Known rows, with every step that occurs
e-s-y-c: [8 -1 19 8 2 -3 -7 -2 8 4 2 -21 -7 -7 12 13 -32 5 -2 -12 1 7 -12 -4 24 -2 2 3 -2 10 -1 -9 -4 4 -7]
k-g-c: [-4 -5 -4 10 -6 1 3 -7 -15 -2 -1 17 -19 6 7 8 0 11 -5 -23 2 1 -25 3 -5 -1 9 -8 2 -6 6 2 2 -5 -8]
s-u: [-5 -1 -7 4 0 -3 5 3 7 2 0 19 2 -6 4 3 -2 2 -5 -3 -1 -1 5 10 4 -2 6 2 1 -3 -1 5 3 -3 -4]
r-c: [21 -2 17 0 -1 -4 -1 -2 7 2 3 2 -5 2 7 3 -6 1 -3 5 -2 5 2 -3 14 1 -4 0 10 3 1 -4 -3 1 2]
p-s-e: [3 -3 6 9 1 5 10 0 11 2 0 -2 12 -6 3 6 0 1 -6 -6 1 -2 3 3 9 -4 1 -8 -2 10 -1 12 -3 13 -3]
e-s-g-c: [-2 0 0 3 1 -3 -1 -2 -7 4 -4 -22 -16 -8 13 12 4 5 -3 -8 5 0 -24 -1 1 -4 11 -11 -9 8 -2 6 4 10 -16]
c-r-v: [38 -2 3 1 2 2 8 6 7 0 6 1 -3 -6 13 -6 -3 -1 -6 -18 -1 15 -2 -8 -22 0 -9 -1 2 -7 -2 5 3 -2 3]
y-c-p-s-f-e: [6 12 12 17 -8 8 35 4 4 -6 3 -1 -1 -13 23 5 -17 -1 1 -26 0 -1 -9 4 30 4 -5 11 -9 12 8 24 -2 16 -8]
c-p-s-u: [0 2 -9 11 1 8 23 6 11 3 2 23 -2 -8 12 5 -4 3 -8 -4 0 -5 11 11 7 0 -1 2 -6 4 1 28 3 -4 -7]
k-g-c-p-s-u: [-2 -2 -15 21 -5 8 25 -1 -4 3 1 38 -21 -3 20 13 -5 14 -12 -26 2 -4 -14 14 0 -1 6 -7 -5 -1 6 30 5 -8 -15]
g-c: [-6 -2 -4 -1 0 -2 9 -1 -7 0 -4 -5 -5 0 6 1 -5 4 1 -9 2 2 -25 3 -4 0 6 -2 2 -1 2 3 4 3 -7]
e-s-h: [8 1 -3 8 1 5 4 -9 9 6 0 8 8 -7 8 2 -4 2 -2 -2 3 -3 9 -3 9 -4 8 -13 -13 4 -5 13 -1 2 -7]
e-f-s-k-g: [17 -13 -5 16 -8 4 -31 -12 -1 -7 0 19 -5 -6 -13 5 -1 14 -3 -21 2 5 -10 5 19 1 19 -11 -1 6 -4 10 1 12 -12]
p-s: [2 -3 1 8 1 2 12 -2 2 5 1 4 -2 -1 2 4 0 1 -5 1 1 -5 -2 4 5 0 -7 -2 -3 1 -1 1 0 2 2]
s-f-e: [-4 9 7 5 -9 0 10 0 4 -7 -1 0 4 -10 10 -2 7 -6 1 -13 1 0 -2 5 12 1 3 8 -4 6 4 1 3 18 -6]
s-g: [-3 -2 2 -1 0 -6 2 1 -5 -2 0 -14 -10 -6 1 5 6 1 -4 -2 0 0 -2 2 -5 -1 6 -4 -5 8 1 -1 0 6 -9]
e-s: [7 4 1 5 0 4 -12 -2 6 5 0 -2 0 -2 4 6 1 1 1 3 2 -1 2 -6 11 -3 1 -4 -4 3 -3 4 0 2 0]
g-c-p-s: [0 2 -7 6 0 7 30 0 -3 2 -3 -1 -11 -3 16 3 -6 5 -2 -9 2 -3 -19 3 -1 3 -3 -2 -7 3 2 26 5 2 -10]
f-s-k-g-c-p: [9 -10 -14 13 -7 5 -4 -8 -10 -12 0 13 -12 -6 15 6 -8 20 -1 -25 1 7 -29 6 1 2 23 -11 -1 12 10 32 3 7 -22]
g-c-r: [2 -1 -10 -1 3 4 19 2 -4 -1 0 -2 -5 -7 14 -1 -9 3 1 -20 2 15 -29 -5 -10 0 8 0 4 -6 -2 10 11 1 -8]
f-e-s-v: [-3 8 14 10 -9 7 6 -6 13 -1 -1 -19 10 -13 8 -2 -3 -5 1 -6 3 -3 7 4 4 0 9 2 -6 9 -1 14 1 22 -3]
c-g: [6 3 -5 0 -2 3 -4 0 -12 -5 16 0 -11 -5 8 -3 0 1 1 -4 8 -4 -3 -5 -7 2 -4 2 -5 1 3 2 4 -2 -8]
k-g-c-p: [1 1 -9 8 -5 7 8 -3 -14 -4 1 15 -19 5 13 6 -2 12 -3 -22 2 3 -19 0 -7 1 7 -8 -3 0 8 25 4 -8 -14]
k-g-c-r-v: [35 -8 -1 11 -3 3 8 0 -8 -2 5 15 -20 0 20 2 -4 10 -11 -41 1 17 -28 -6 -26 0 0 -9 3 -12 3 7 4 -7 -5]
s-k-g: [4 -7 -14 11 -4 -3 -14 -7 -3 -4 3 15 -3 -1 -3 12 -1 9 -7 -20 0 0 -4 -1 2 1 17 -9 -2 5 3 15 -2 -4 -11]
s-f-e-y-k-g: [-4 7 13 31 -13 9 -16 -6 8 -2 3 19 -13 -8 19 8 7 1 -12 -38 11 3 -10 4 17 -1 -15 -7 -8 -21 6 14 -3 17 -4]
y-c-p-s: [10 4 3 11 1 7 26 4 0 2 4 -3 -4 -3 14 7 -24 5 0 -12 0 -1 -7 -1 19 2 -10 2 -5 6 4 24 -6 -2 -3]
f-e-s-c: [4 10 20 10 -10 8 5 -4 6 -1 -1 -4 8 -12 8 8 -20 -4 0 -10 3 -2 -1 0 22 -2 4 -6 1 8 -2 10 3 19 -7]
p-s-f: [-6 -1 4 12 1 -3 10 0 3 1 0 5 -6 -7 8 5 8 2 -7 -9 2 -2 -5 5 8 0 -2 11 -10 7 1 -4 2 2 -2]
p-s-f-e-y-c: [6 13 18 24 -8 7 18 -2 15 3 2 11 -3 -13 16 5 -15 -3 -2 -25 11 2 -16 8 25 0 -5 4 -9 6 2 7 0 24 -3]
y-k-g-c-r-v: [28 -12 2 18 -3 2 2 3 -10 0 5 4 -20 -2 32 8 -10 11 -17 -53 0 15 -36 -8 -13 -1 -22 -14 3 -31 6 17 -4 -3 -3]
k-g: [2 -3 -2 11 -5 4 -8 -6 -7 -2 3 21 -12 6 -1 7 4 8 -6 -13 -1 0 -1 2 -3 -1 1 -6 0 -4 4 -1 -1 -7 -3]
s-f: [-7 2 1 4 1 -7 -2 3 0 -3 0 0 -4 -5 7 1 7 1 -1 -8 1 3 -5 0 5 0 3 13 -7 7 1 -4 1 0 -4]
s-k-g-c: [-1 -9 -16 9 -5 -5 -4 -8 -10 -3 -1 10 -10 1 5 13 -5 12 -6 -31 1 2 -29 2 -3 2 24 -12 -1 4 5 19 1 -1 -19]
y-c-p-s-e-f: [20 4 9 13 1 13 14 4 10 5 1 -11 10 -9 4 9 -24 4 -2 -24 3 5 0 -6 35 0 -2 -5 -7 10 -7 39 -5 14 -11]
f-s-g-c: [-3 -11 4 2 -3 -4 5 -3 -13 -8 -5 -15 -16 -10 13 1 -1 11 1 -4 1 6 -33 12 -4 -2 12 -7 -1 8 6 -7 3 19 -15]
f-e-s-k-g-c: [6 2 -8 16 -15 8 -4 -13 -1 -3 -2 8 -2 -8 11 17 -4 6 -3 -34 5 -3 -25 1 13 0 23 -20 -2 8 4 26 3 20 -19]

Rows
[10 7 -2 7 -10 5 -4 -6 13 -1 0 -6 16 -13 3 8 -4 -6 2 -12 4 -4 2 -2 19 0 15 -11 -3 13 -2 25 2 25 -10]	f-e-s-k
[10 -3 -11 15 -4 1 -27 -10 3 2 3 15 -3 -3 0 18 0 9 -7 -20 2 -3 -2 -7 12 -2 18 -13 -6 8 0 19 -2 -2 -11]	e-s-k-g
[15 -12 24 8 -2 0 -10 -5 5 -6 -1 -16 -8 -11 -1 1 -34 11 2 -17 0 14 -18 8 31 0 5 5 3 5 -5 -18 -2 16 -8]	e-f-s-y-c
[27 1 12 -1 -3 -1 -5 -1 -6 -4 19 1 -16 -3 12 1 -6 2 -2 2 5 2 -1 -7 7 3 -7 2 5 2 4 -2 1 -2 -5]	r-c-g
[1 -9 3 17 -3 5 17 -7 -3 -2 0 6 -29 -3 16 12 -12 13 -12 -24 3 1 -21 7 -8 3 6 -3 -7 7 7 12 3 -5 -18]	k-g-c-p-s-y
[3 -2 -7 17 -4 11 19 -5 -10 1 2 22 -22 2 15 10 -2 13 -7 -22 3 -3 -19 4 -4 2 0 -8 -7 1 8 26 3 -6 -12]	k-g-c-p-s
[10 -13 19 5 -3 1 -18 -8 9 -5 -3 -12 -9 -11 -7 -4 -11 7 0 -3 2 11 -5 10 16 0 6 4 0 5 -8 -19 3 17 -9]	e-f-s-y
[8 15 17 9 -9 14 13 0 7 -3 2 -3 6 -15 15 6 -22 -3 2 -11 3 -1 5 -4 20 1 3 -5 -3 13 1 33 4 16 -13]	f-e-s-c-p
[8 -10 -22 18 0 6 18 -7 -6 -1 3 18 -10 -8 14 14 -10 14 -11 -42 2 9 -34 -2 -3 2 21 -12 -2 1 1 25 9 -1 -17]	p-s-k-g-c-r
[10 7 2 2 1 4 12 6 -3 -3 3 -9 -2 -2 13 3 -25 6 4 -13 -1 5 -6 -6 14 2 -4 3 -1 6 5 23 -5 -3 -6]	y-c-p
[11 1 7 1 -1 5 -12 -1 11 2 -3 -10 15 -6 -11 1 1 -1 -1 -11 3 7 6 -4 18 -2 8 -7 -2 3 -11 15 1 13 -8]	s-e-f
[-1 4 -7 -2 -1 3 16 3 -6 -2 -3 -6 -8 -2 15 -1 -6 4 3 -10 2 3 -18 -1 -7 3 4 -1 -3 3 4 26 5 -1 -12]	g-c-p
[3 -3 -4 23 0 13 -8 -4 -1 3 4 15 -21 -5 24 9 -10 11 -12 -44 11 17 -38 -7 -2 -2 -10 -15 -1 -35 1 23 5 0 -6]	e-y-k-g-c-r
[5 -16 -10 14 -8 -2 -10 -11 -11 -10 -2 15 -10 -4 8 7 -7 19 -1 -27 0 5 -35 10 2 0 24 -13 4 7 8 9 2 10 -18]	f-s-k-g-c
[-5 1 5 7 1 -1 -8 -4 10 3 0 -18 3 -8 5 0 -2 3 -3 0 3 -1 2 -2 -4 -2 9 6 -7 9 -4 9 -1 4 -4]	e-s-v
[13 -6 9 5 -3 8 -18 -5 3 -2 -3 2 -1 -5 -9 -6 0 7 4 -1 3 6 -5 6 20 -1 0 -2 1 -1 -7 -6 2 14 0]	e-f-s
[4 2 0 7 1 4 20 3 -2 -1 2 -10 -16 -9 10 6 5 2 -6 -1 0 -5 2 3 -4 2 -3 -4 -14 12 2 22 1 4 -11]	c-p-s-g
[-10 -9 -2 17 -5 1 -6 -3 -16 0 -1 3 -18 3 19 13 -6 11 -10 -35 2 0 -33 0 6 -1 -12 -13 2 -26 8 12 -5 0 -6]	y-k-g-c
[25 -1 17 6 1 -2 18 1 7 1 5 -9 -19 -7 17 9 -1 4 -10 4 -1 1 6 -1 9 3 -6 -6 -4 15 2 19 -3 5 -8]	r-c-p-s-g
[-2 -9 -7 17 -2 7 4 -1 -13 -1 4 7 -17 -4 25 11 -11 12 -10 -47 1 13 -37 -6 3 -1 -11 -12 3 -30 5 18 2 -4 -6]	y-k-g-c-r
[5 -3 6 11 5 5 26 3 0 1 5 5 -1 -14 9 6 -26 4 -8 -19 0 10 -12 -4 4 0 3 3 1 2 -3 8 9 0 -5]	p-s-c-r
[-3 -5 5 24 -3 7 -19 -6 3 4 -1 4 -6 -2 18 14 -6 10 -14 -38 12 8 -29 0 6 -5 -5 -24 -2 -23 4 28 -5 13 -11]	s-e-y-k-g-c
[27 1 14 7 -1 4 17 0 12 3 6 3 -10 -1 15 5 -7 3 -5 4 -2 1 7 -1 15 3 -11 1 1 6 2 20 -2 0 1]	r-c-p-s
[31 -8 3 8 3 -4 31 5 -4 1 3 -14 -21 -13 24 3 -2 4 -15 -26 2 12 -30 0 -25 0 -3 -9 -7 -1 -2 9 4 8 -10]	p-s-g-c-r-v
[4 -9 18 12 2 -3 16 -1 5 2 1 -17 -10 -7 11 11 -34 6 -7 -15 -1 2 -15 6 17 1 -3 6 -1 9 2 -12 -5 5 -5]	p-s-y-c
[5 13 4 4 -9 10 17 -1 -1 -3 -3 -22 -10 -14 22 8 1 -2 2 -12 5 -2 -14 0 6 0 11 -13 -10 14 3 34 7 25 -21]	f-e-s-g-c-p
[43 -2 8 5 3 0 14 9 3 -1 8 -4 -2 -5 19 0 -26 4 -4 -30 -3 18 -14 -11 -4 0 -11 0 5 -6 1 5 -4 -2 3]	y-c-r-v
[-2 -8 16 10 1 0 -20 -1 12 5 0 -29 -7 -9 17 14 -14 3 -9 -12 3 2 -8 -3 21 -2 -17 -2 -5 -10 -1 0 -6 7 -4]	e-s-y-k
[13 4 -4 18 -14 10 -13 -12 7 -2 2 15 4 -7 3 16 1 2 -3 -24 2 -5 1 -1 17 0 17 -18 -3 8 2 23 0 18 -13]	f-e-s-k-g
[4 -3 8 7 2 3 17 -1 11 -2 2 -12 -11 -9 10 3 -11 3 -7 -3 1 1 4 4 -1 4 -2 6 -10 13 2 11 2 -1 -10]	c-p-s-y
[-4 -8 2 18 -4 3 -15 -2 -10 1 2 8 -11 3 11 11 -1 8 -11 -26 -1 -2 -9 -2 12 -2 -20 -11 0 -25 7 9 -10 -2 1]	y-k-g
[6 4 -3 8 1 9 20 3 4 2 2 4 -5 -3 8 1 -2 2 -3 -1 1 -4 6 1 3 2 -8 0 -8 6 3 25 1 -2 -2]	c-p-s
[8 11 8 7 -10 12 1 -5 9 2 0 0 8 -8 8 5 1 -6 4 -1 2 -5 6 0 17 -2 -1 -8 -1 3 0 9 3 19 -1]	f-e-s
[-7 -7 0 6 1 -5 24 -1 -9 2 -4 -15 -18 -7 11 9 2 5 -8 -9 3 -4 -28 9 -6 0 6 -8 -7 5 1 3 2 10 -13]	p-s-g-c
[3 -8 7 3 -2 -2 -5 -2 -6 -8 -1 -8 -11 -10 5 0 4 8 0 5 0 3 -8 10 0 -3 7 -5 -2 11 5 -11 0 15 -9]	f-s-g
[-1 -4 2 7 1 -3 14 0 -3 2 0 -7 -12 -8 4 8 7 2 -9 -1 1 -6 -3 6 -1 -1 -1 -5 -9 9 1 0 -1 8 -6]	p-s-g
[34 -8 16 13 3 1 24 5 5 1 6 5 -4 -13 16 1 -24 3 -15 -27 -1 13 -12 -5 -10 0 -8 -1 1 0 -5 8 3 1 -1]	p-s-c-r-v
[-7 3 -5 10 1 0 26 3 -2 0 -2 0 -14 -8 24 4 2 6 -3 -16 5 1 -24 3 4 3 0 11 -14 10 5 22 5 1 -14]	g-c-p-s-f
[3 -3 13 5 1 -1 -13 -5 12 3 0 -16 -7 -7 5 8 -8 2 -4 0 3 3 1 -2 6 -2 5 2 -4 10 -4 -9 1 3 -7]	e-s-y
[0 6 8 5 -10 5 11 -5 -3 0 -5 -22 -8 -13 16 10 3 -2 0 -12 4 -3 -20 3 6 -2 12 -16 -5 9 0 12 5 28 -17]	f-e-s-g-c
[2 5 12 26 -13 15 -16 -8 8 0 3 19 -8 -3 12 8 -1 -1 -10 -30 10 -2 -4 4 13 -1 -18 -20 -1 -28 6 19 -5 18 2]	f-e-y-k-g
[8 -10 0 7 -2 3 9 -10 3 -7 -1 12 6 -10 9 -10 -8 9 1 -3 -1 3 0 11 6 -2 9 -10 -4 2 3 0 -1 11 -8]	f-s-h
[-4 -4 -5 16 -5 7 0 0 -15 -3 0 3 -19 2 27 11 -8 13 -8 -36 2 1 -26 -3 7 1 -14 -12 -3 -22 9 34 -4 -4 -10]	y-k-g-c-p
[13 3 7 12 1 9 22 7 7 1 3 -10 11 -7 16 10 -25 6 -1 -18 -1 3 -2 -3 21 -1 -3 -5 -4 14 4 35 -6 10 -9]	y-c-p-s-e
[3 -1 7 11 -1 3 15 0 -15 -4 16 1 -13 -12 9 6 -21 4 -7 -10 8 -5 -13 0 3 2 -4 3 -5 7 1 4 3 1 -14]	p-s-c-g
